What can hang from each mark
zuzepa: bapub
bapub: zuzepa
pokur: muka sunid virav
buto: virav
kiben: sunid virav
muka: bapub buru buto
virav: buto kiben

Every row comes from one small tree of marks. Brackets hold a mark, then the marks that hang from it, in alphabetical order. Every link used is in the known rows. Which tree was each row made from?
Known rows
{muka bapub buru buto}: [ 0.62 -1.54  0.50 -0.57  0.51  0.59 -1.18 -0.03 -0.62  1.11 -0.15 -0.53
 -1.50  0.53 -0.10 -1.16 -0.73 -0.43  0.41 -0.29 -0.80]
{virav kiben}: [ 0.36 -1.61 -0.60 -0.12  0.31  0.10  1.01 -0.04  0.02 -0.20  0.34  0.58
  0.83  3.45  0.35 -0.12  0.27 -0.26 -0.29  0.65  0.51]
{kiben sunid virav}: [ 0.04 -1.50 -1.21  0.66  0.30 -1.99 -0.26 -0.69  0.75  0.46  0.72  1.32
  0.77  8.62  0.50  1.67  0.80  1.19 -2.56  0.54  0.44]
{pokur {muka {bapub zuzepa} buru buto} {virav kiben}}: [ 0.18  0.50  0.53  0.47 -0.08  1.41  0.32 -0.09  0.10 -0.33 -0.37 -1.09
 -0.51 -3.81 -0.65 -1.02 -0.33  0.31  1.17 -0.97 -0.28]
{kiben sunid {virav buto}}: [ 0.12 -1.22 -0.90  0.71  0.40 -1.25 -0.47 -1.08  0.29  0.46  0.31  1.04
  0.28  8.12  0.27  2.15  1.11  0.33 -3.10  0.54  0.61]
{pokur {muka {bapub zuzepa} buru} virav}: [-0.46  1.42  0.55  0.53 -0.14 -0.21  0.28  0.29  0.11  0.02  0.00 -0.16
 -0.25 -1.67 -0.64 -0.52 -0.72  1.51  0.68 -0.59 -0.33]
{pokur {muka bapub buto} sunid}: [-0.76  0.82  0.45 -1.23 -0.76 -1.33 -0.48  1.13 -0.43 -0.12 -0.17 -0.74
 -0.54 -3.58  0.26 -1.17 -0.81 -0.02  0.71  0.49 -0.19]
{muka buru {buto {virav {kiben sunid}}}}: [ 0.95 -1.52 -0.66  0.29  0.54  1.42 -0.64 -1.23  0.54  0.46  0.08  0.45
 -0.28  1.48  0.30  0.84  0.68 -0.84 -0.17 -0.60 -0.10]
{muka {bapub zuzepa} buru {buto {virav {kiben sunid}}}}: [ 0.82 -1.59 -1.13  0.25  0.78  0.72 -1.62 -1.45  0.47  0.91  0.05 -0.82
 -1.54 -0.10  0.65  0.37  0.04  0.03  0.54 -0.63 -0.26]
{pokur {muka buru buto} sunid virav}: [-0.79  2.06  1.31 -0.11 -0.65  0.24  0.61  1.09 -0.50 -0.47 -0.19 -0.23
  0.60 -3.75 -0.68 -0.06 -0.01  0.18  0.90 -0.39 -0.76]
{zuzepa bapub}: [ 0.34 -0.93 -0.31 -0.70  0.16 -1.14  0.33  1.89 -0.23  0.21  0.58  1.39
  1.18  1.73  0.70 -0.11 -0.07 -0.14 -0.51  1.19 -0.23]
{buto virav}: [ 0.49  0.15 -0.87 -0.23  0.17 -1.05 -0.60 -0.47  0.32 -0.14  0.63  1.66
  0.80  3.19  0.33  0.75 -0.30  0.57 -0.36  0.74  0.53]
{pokur {muka bapub} sunid {virav buto kiben}}: [-0.65  2.23  0.78  0.33 -0.24 -0.19  0.90  0.58 -0.84 -0.80 -0.50 -0.97
  0.30 -3.21 -0.63 -1.28  0.10 -0.76  0.24  0.65  0.77]
{bapub zuzepa}: [-0.38 -0.84 -0.70 -0.56 -0.04 -1.20 -0.08  0.07  0.18  0.24  0.66  0.56
  0.54  3.01  0.80  1.75 -0.25  1.62  0.07  0.45 -0.42]
{pokur {muka buru} sunid {virav buto kiben}}: [-0.87  1.83  0.89  0.74 -0.21  1.15  1.64  0.36 -0.51 -0.62 -0.43 -0.46
  0.59 -2.85 -0.85 -0.08  0.89 -0.74  0.20 -0.18  0.34]
{kiben sunid}: [-0.22 -1.06 -0.65 -0.06  0.19 -1.61 -0.04 -0.12  0.41  0.53  0.46  1.18
  0.74  6.09  0.96  1.58  0.32  0.16 -1.50  0.60 -0.08]
{virav buto kiben}: [ 0.40 -1.34 -0.17 -0.04  0.46  1.10  0.73 -0.56 -0.46 -0.21 -0.18  0.22
  0.31  2.83  0.05  0.48  0.65 -1.43 -0.97  0.65  0.78]
{muka {bapub zuzepa} buru buto}: [ 0.31 -1.52  0.03 -0.56  0.45  0.41 -1.38 -0.23 -0.37  1.18 -0.01 -0.95
 -1.63 -0.29  0.27 -0.12 -0.69  0.47  0.86 -0.54 -1.10]

Which tree is each row?
[ 0.22 -1.53 -0.58  0.35  0.55  0.55  0.55 -0.98  0.01  0.11 -0.18  0.29
  0.29  4.52  0.56  1.37  1.20 -1.65 -1.75  0.54  0.77]	{virav buto {kiben sunid}}
[ 0.83 -0.81 -0.07 -0.31  0.32  1.05 -1.01 -0.65  0.06  0.46  0.15  0.74
 -0.32  0.75 -0.04  0.72 -0.05 -0.24  0.21 -0.51 -0.46]	{muka buru {buto virav}}
[ 0.19  0.64  0.43  0.39 -0.45  0.68  0.83  0.10  0.39 -1.00 -0.29  0.18
  1.07 -0.90 -0.27  0.22  0.30 -0.49 -0.19 -0.38  0.10]	{pokur {muka buto} {virav {kiben sunid}}}
[-0.51  0.91 -0.66 -0.72 -0.62 -0.91 -0.73  0.17  0.23 -0.37  0.00 -1.03
 -0.56 -5.05  0.59 -0.33 -0.45  0.50  1.22  0.32  0.27]	{pokur {muka {bapub zuzepa} {buto {virav kiben}}} sunid}
[-1.36  0.72  0.17 -0.39 -0.59 -0.74  0.84  0.93  0.12  0.23  0.19  0.24
  0.11 -1.71  0.05  0.02  0.13  0.68  0.31  0.03 -0.16]	{pokur {muka buru} sunid}
[ 0.18  1.24  1.27  0.09 -0.21  0.73 -0.19  0.47 -0.33 -0.11 -0.37 -0.29
 -0.46 -2.70 -1.02 -1.35 -0.82  0.11  0.64 -0.77 -0.52]	{pokur {muka bapub buru buto} virav}
[ 0.31  0.32  0.52  0.77  0.07  1.14  0.33 -0.20  0.20 -0.14 -0.49 -0.68
 -0.40 -1.76 -0.57 -1.09  0.06 -0.63  0.18 -0.90 -0.09]	{pokur {muka bapub buru buto} {virav {kiben sunid}}}
[-0.48  1.04  0.07 -0.57 -0.42 -0.45 -0.86  0.32 -0.06  0.26 -0.13 -0.54
 -1.05 -4.45  0.00 -0.97 -0.48  0.07  0.95 -0.15 -0.05]	{pokur {muka bapub buru {buto virav}} sunid}
[-1.42  1.01 -0.32 -0.80 -0.69 -2.25 -0.02  0.97  0.01  0.07  0.23 -0.59
 -0.33 -2.65  0.58 -0.32 -0.67  1.35  0.73  0.66  0.01]	{pokur {muka {bapub zuzepa}} sunid}
[ 0.45  0.51  0.88  0.46 -0.02  1.60  0.50  0.14 -0.14 -0.41 -0.50 -0.72
 -0.41 -3.14 -0.98 -1.82 -0.37 -0.48  0.83 -0.79 -0.05]	{pokur {muka bapub buru buto} {virav kiben}}
[ 0.24 -0.30 -0.54 -0.12 -0.17  0.85 -0.74 -0.70  0.68  0.17 -0.11 -0.59
 -1.32 -3.78  0.07 -0.42 -0.46  0.55  0.98 -0.84  0.10]	{pokur {muka {bapub zuzepa} buru {buto {virav kiben}}}}
[ 0.31 -0.10 -0.10  0.78  0.43 -0.30  1.07 -0.12  0.01 -0.46  0.28  0.72
  1.68  4.48  0.01  0.47  0.55 -0.24 -0.73  0.46  0.18]	{pokur {virav {kiben sunid}}}
[-0.81  2.18  0.79  0.33 -0.48  0.23  1.55  0.60 -0.55 -1.15 -0.37 -0.31
  1.15 -2.66 -0.60  0.03  0.59 -0.71  0.08  0.49  0.66]	{pokur muka sunid {virav buto kiben}}
[ 1.08 -0.32 -0.26 -0.85  0.27 -0.61 -1.97 -0.38 -0.34  0.21  0.07  0.09
 -0.73  0.33  0.29 -0.81 -1.06 -0.28  0.29  0.52  0.00]	{muka bapub {buto virav}}
[ 0.14  0.30  0.59  0.82 -0.18  1.55  0.92 -0.19  0.43 -0.50 -0.34  0.00
  0.43 -1.16 -0.53  0.25  0.60 -0.48 -0.01 -1.02 -0.21]	{pokur {muka buru buto} {virav {kiben sunid}}}
